Each row was made from one path, in order. Every step used is in the known rows, and no mark comes twice. Write each row's path.
In the rows, 128 means zero.
Known rows:
J-G-W: [134 148  94 132 164 102 137 152 124  98  92 156  95  90 145 149 129 109
 119 105 129 100 127  88 134 122 191 130 114 150 108 119 146 175 123 150
 148 101  85 103 100 109 133 127 116 137 125 138 105 132 162  94 173 166
 123 115  87 134 125 100 122 150 117]
L-T-J-G: [156 158 108 139 133 163 134 186 115  73  65 174 147 150  69 171 105 123
 138 157  93  98 139 160 162 140 136 172 112 108 141 137 131 144 105 150
 101  90 104 118  89 113 165 115  73 142 151 147  90 121 109 103 149 171
 122 108 100 124  53 103 164 152 158]
L-T-W: [144 146 119 137  98 139 136 116 144 132  92 111 196 185 117 195 100 131
 142  93 106 123 120 170 155 159 119 150 142 147 164 106  74 111  86 146
 123 127 105 167 108 145 171  96  82 131 126 125 135 111 127 109 140 154
 126 124  83 117 132 106 178 152 116]
W-C-L-T: [125 111 102 137 101  75 104 125 142 105  62 112 148 157 105  95 160 163
 141 165 126 108  95 144  86 119 116 146 152 133 159 175 126 126 144 125
 134 103 123 100 114 163 160  75  90 140 161 108  85 115 127 134  82 181
 171  97 122 152 130 131 156 212 114]
J-T: [132 141 135 104 123 111 119 149 161 111 140 102 166 123 108 118 141 118
 117 109 139 132 145 130 147 111 115  87 135 126 100 120 102 102 118 152
 143 148  98  98 111 158 137 144 109 134 120  89 118  84 124 116 128 112
  95 117 152 136 134 121 156 135 128]
G-W: [126 119 107 125 150 100 114 124 148 128 117 139 106  84 158 117 129 115
 130 110 125 136 150 100 116 111 166 128 116 144 115 142 143 145 103 130
 155 120  93 108 112 127 133 124 118 131 119  94 137 141 138 123 135 117
 125 115 115 100 150 132 107 133 113]
W-T-J: [105  62 111 149 122 131 176 149 129  93 149 153 142 152  97 105 122 132
 137 189 140 138 146 166 131 149 108 134 139 121 158 162 106 112  93 179
  84 110 117  95 136 103 138 104  87 149 122 140 119 136  66 132 116 124
 164 127 153 122  86 126 116 100 103]
L-C-W-T: [145  72  81 146 157  68 130  97 162  99 117 115 133  71 121  87 209 104
 121 161 185  87 173 157 131 121 125  80 138 136 181 155 142 123 119 151
 136  78 129 104 135 145 119 131 141 128 169 147 133 116 129 102 112  94
 207 130 135 150 109 126 158 120 171]
J-G: [138 157 101 141 139 138 135 155 130 105  99 143 100 111 114 147 121 117
 112 132 122  97 108 118 140 136 156 136 128 135 125 111 133 143 141 141
 118 115 118 123 105 111 129 140 135 145 145 173  95 133 150 103 165 165
 125 133  96 147  99  96 160 146 141]
W-C-L-T-J: [124 100 111 148 103  98 105 171 137  89  64 128 137 153  92  87 144 150
 151 203 108 115 109 164 111 144 124 172 149 108 168 200 113 119 133 131
 118  98 121  85 115 121 166  63  66 169 148 112  81 127  76 146  89 173
 166  85 128 133  68 127 166 187  87]
T-W-C-L: [106  99 106 130 105  80 140 111 130 112 112  63 122 149 138  97 124 132
 143 129 146 115  70 161 112 171 130 156 156 177 169 146 101 108 148 138
 123 119 152 129 144 143 135  68 129 171 146 135 140 132  95 124 108 163
 161 106  86 133 140 120 177 165  78]
L-T-J: [141 140 125 136 111 161 128 159 137 100  89 149 159 156  87 151 101 135
 166 165  87 117 161 168 156 149 123 162 119 106 148 171 107 129  83 131
 111 111 118 108  91 140 147 117  59 143 130 118 103 117  92 138 139 142
 134 114 130 120  81 117 136 136 125]
L-C-W-T-J-G: [137  93  76 158 176  89 133 154 160  68 111 155  98  63  83 112 193  75
 124 186 162  69 186 161 167 141 137 119 140 139 200 174 142 134 132 177
 101  69 126  89 114 115 107 126 112 151 172 194 115 110 103  71 136 128
 214 147 114 153  35 112 167  93 159]
G-W-T: [112  78  93 148 137  99 144 116 155 135 138 149 111 122 161 100 139 120
 131 152 138 143 159 110 105 110 156  91 144 138 126 129 117 138  78 184
 120 108  82  93 129 119 142 109 117 143 132 108 121 133 122 118 130 130
 174 133 135 127 142 130  88 121 105]
V-G: [111  95 123 172 139 127 112 151 122 140 122 134 102 121 129 128 144 121
 122 128 143 105 153  91  84 123 153 129 118 129 128 131 124 145  89 128
 115 115 160 135 106 158 154 152 149 102 108 141 117 168 138 139 130 126
  94 129 122 124 136 107 117 141 117]
L-T-W-C: [145 105 107 142  85 117 134 122 141 121  79  69 159 184 143 137 104  97
 143 166 114 103 124 181 153 185 152 164 122 148 156 110  80  75  99 133
 127 104 134 162 108 153 175 109  71 155 139 139  95 128  99 112 112 185
 164 113  99 122 138 120 189 180 110]
G-W-C-L-T: [124 106  72 148 126  46 107 115 157  99  48 103 131 115 149  92 151 145
 141 150 121  99 121 124  83 107 167 134 136 148 144 183 144 155 122 138
 146  81  90  77 108 151 158  54  84 159 146  85  86 131 141 131 106 191
 176  70 101 129 136 132 136 212  92]
T-J-G-W-C-L: [113 117  72 160 155  75 130 178 135  70  70 151  67  99 122  70 133 129
 143 181 119  98 109 112 113 135 195 164 128 141 137 202 135 170 146 143
 117  64 103  55 110 114 140  54 103 195 150 131  79 154  80 109 153 169
 169  84  83 141  84 129 141 167  65]
W-T-L: [125  86 119 139 114 154 174 137 119 125 126 146 129 196 121 108 134  96
 126 195 163 136 143 146 124 164  99  92 157 101 168 165  90 120  96 171
  94 133 119 122 158 135 127 138 116 160 106 129  86 126  93 123  87 141
 170 139 181 156  99 114 102 113 117]
V-T-L-C-W: [168 117 102 127 124  89 109 104 115 133 111 116 115  85 117 113 169  78
  95 142 192 103 156 150 171 144 120 111 129  83 199 229 100 150 102 126
 131 132 147 121 143 145 125 172  93 182 113 152 124 128 143 140  71 118
 207  94 143 153  63 137 129 104 146]
C-W-T-L: [155  86 126 142 117 124 171 126 125  81 116 135 129 159 101  96 166  65
 124 150 183  95 159 176 113 159 105  85 152 107 201 183  92 130 113 159
 110 115 110 104 180 137 148 146 129 144 134 122 135 109  99 131 118 114
 216 116 191 179 104 131 123 104 141]
L-T-J-G-W: [155 157  87 140 147 136 122 185 130  82  53 183 131 104  92 158  92 127
 124 149  92 114 163 136 157 114 170 162 122 140 123 156 133 166  83 167
 116  88  86  87  76 111 152  95  60 154 128 113  76 134 122  84 178 167
 136 110  86 112  63 103 152 155 114]
C-L-T: [121 153 114 139 115  92 104 108 135 116  83 121 169 137  94 140 148 169
 133 120 115 110  97 128 103 104 122 132 157 128 159 159 125 147 116 138
 123 122 122 112 119 149 152  79 122 128 145  99 130 102 161 144  99 163
 128 112 127 140 123 128 167 177 139]
T-L-C: [134 112 118 126 149 137  83 125 127 140  95 133 111 128 136 112 133 116
 139 156 158 112 137 121 170 129  96 102 132  87 178 171 132 112 111 134
 112 123 137 122 105 119  85 151 118 134 103 152  84 130 121 101 106 114
 153 127 126 148  86 113 114  95 155]

Write each row's path:
[134  61  82 152 171  78 127 123 164  86 129 136 126  70  97  97 187  96
 134 194 157 101 188 159 161 139 109 102 128 123 203 191 135 119 110 157
  99  81 131  80 129 123 108 109  96 137 157 161 134 121  76 108 105 100
 207 135 144 131  75 121 147  70 145]	L-C-W-T-J
[149 107  91 158 142 114 189 167 128  51 136 164 116 123  61 123 158  82
 113 168 140  87 156 174 149 150 139 125 143 123 173 161 113 162 123 169
 100  85 118  81 148 116 131 124 121 148 176 160 135 102  86 102 156 158
 197 125 128 146  46 124 166 111 136]	C-W-T-J-G
[137 106 121 110  75 105 139 131 166 105 130  45 178 158 136  94 121  98
 137 134 149 141 131 185 177 182 127 132 127 157 131  88  57  58 124 155
 134 137 125 123 114 162 165 120  82 175 129 124 115 110  68 108 132 147
 119 113  96 112 152  94 195 160  94]	J-T-W-C
[160 146 150  92 105 164 116 162 119  95 117 109 164 156  86 101 124 109
 131 124 174 137 138 131 159 138  94  83 140  86 129 156  74  98 100 153
 118 151  83 100 126 148 144 161  92 153 101  85  94  89 100 129 114 112
 122 119 163 143  98 117 127 126 124]	J-T-L
[107  52 108 148 126 127 158 130 128 115 118 152 134 164 143 100 135  96
 144 157 165 133 173 123 123 131 142  85 148 116 159 176  89 127  77 198
 111 115  89  98 135 132 134 140 100 156  91  89  84 125 113 122 120 128
 185 114 169 140 116 129  79 118 111]	G-W-T-L
[170 114 112 130 160 112  89 116 125 102  76 121 128  84 121 103 174  79
 134 135 170  90 145 138 164 132 105  90 136  95 193 198 122 125 132 117
 127 100 139 114 137 138 102 145 126 137 120 147 113 118 131 110 121 105
 207 130 138 156  85 131 156  94 171]	T-L-C-W
[123  58  75 139 158  99 119 112 148 142  98 155 108 115 144  78 153 106
 136 181 173 118 187 117 131 119 141  67 127 113 186 179 123 118  66 196
 105 107  98  76 112 119 106 124  83 150  96 127  60 146 113  97  95 125
 178 114 146 148  99 108  78 102 141]	G-W-T-L-C
[153 111  69 157 141 112 113 201 142  70  34 158 113 126 132 117 104 101
 150 205  88 102 161 150 144 151 183 175 111 138 133 162 146 143  97 159
 120  56  86  94  91 115 162  90  37 168 143 135  53 143  98 101 155 193
 166  95  96 119  55  88 156 194 110]	L-T-J-G-W-C
[118 117  71 147 144  48 132 135 141  93  78 137  62  84 154  85 159 125
 125 147 126  84  94 102  98 124 196 132 145 159 134 160 160 182 170 150
 156  78 117  60 104 123 147  65 124 176 161 138  87 147 135 102 161 185
 181  87  85 141 118 116 150 206  87]	J-G-W-C-L
[139  87  67 134 175 106 123 143 152 108  81 167  84 102 159 117 155  90
 135 183 171  91 165  93 157 128 169  78 148 119 190 172 133 142  90 201
 123  91 106  72  79 106  89 121  97 153 108 178  47 124 136  76 128 149
 188 121 111 170  77  79 104 126 135]	J-G-W-T-L-C
[108 146 121 137 112 118 114 151 146 100  83 165 150 138  67 135 127 170
 147 146  98 126 123 150 111 112 103 159 143 120 184 206 118 148 107 136
 104 115 114  84 104 111 157  77  98 149 153 103 123  97 107 151 106 143
 134  97 130 130  76 132 143 148 116]	C-L-T-J
[144  90  98 154 139  88 171 108 142  98 145 118 155 121 115 105 188  97
 113 140 166  87 164 168 119 135 128  96 140 154 173 143 125 131 128 166
 127 118 112 110 167 154 143 122 128 115 178 130 145 119 115 129 121 108
 192 137 155 143 125 139 158 116 146]	C-W-T
[126  99 102 179 159 103 107 146 133 170 110 150  90  76 169 101 119 110
 124 116 126 102 183  76  86 106 183 130 125 140 104 151 128 181  80 133
 133 101 126 110  90 153 172 126 136 108 111 115 126 174 160 123 147 121
 104 136 113 118 157 104  92 126  98]	V-G-W
[134 131  88 160 125 107 126 182 133  52  45 125 110 145  68 132 136 155
 143 199  89  81  87 159 120 146 141 176 151 124 164 184 128 142 161 145
 119  81 114  86 105 107 157  64  72 179 166 152  60 122  95 115 135 217
 166  85  89 159  47 115 196 199 106]	W-C-L-T-J-G
[127  97  89 159 130  74 109 155 157  91  49 131 133 115 123  83 126 147
 165 181 110 118 140 140 104 121 157 155 130 146 157 219 131 146 110 143
 127  70  91  66 113 126 155  49  54 176 148  86  88 125  84 135 123 187
 162  75 118 125  92 129 139 185  61]	G-W-C-L-T-J
[121  81  92 135 121 126 111 105 139 138 111 148 121 148 131  76 159 116
 135 202 182 110 160 123 144 135 103  79 155  88 203 175 115  97 107 182
 100 115 134 105 119 119  92 127 114 152 107 163  72 134 115 113  75 125
 182 132 158 155  95  93 113  99 145]	W-T-L-C
[151 127 137  90 128 138  75 133 145 120  95 109 150  95 117 105 134 119
 123 136 170 116 163 121 189 124 103  77 135  89 151 167 110  79 103 144
 128 146 111 100  79 143 100 152  92 159  88 110  85 104 121 115 104 100
 131 111 141 142 100 100 134 110 153]	J-T-L-C
[117 140 114 134  92  92 120  89 150 126  76  91 173 146 101 173 124 162
 146 100 113 104  82 152 124 130 125 134 167 183 194 163  78 132  97 142
 127 129 119 134 105 142 165  70 118 142 156 124 147 108 146 133 119 164
 133 106  76 136 138 130 181 162 104]	C-L-T-W
[105  36  75 186 163  95  94 123 150 163  94 162  76  81 179  88 158  87
 119 167 173  95 206  82 115 112 168  84 145 107 178 189 127 143  50 210
 106 101 128  72  83 149 121 141 121 133  78 138  52 178 138 111 105 119
 154 128 138 130 122  95  71 105 122]	V-G-W-T-L-C
[ 96  54  82 193 148  37 106 140 150 140  72 123  82  74 175  49 161 128
 133 136 141  91 143  89  41 110 193 125 145 161 132 191 139 166 119 138
 145  85 143  71 110 162 167  88 143 127 126 114  93 178 136 145 116 158
 142  99 105 133 154 129 114 187  54]	V-G-W-C-L
[128  87 104 142 128  86 119 137 144 120  96 120 107 115 191  73 129  92
 143 165 120 118 149 117 107 129 177 130 113 149 108 137 136 129 137 133
 154 112 112 107 108 135 130 115  98 144 119 101 111 172  99 120 146 157
 171 115 120 111 138 133 120 167  88]	G-W-C
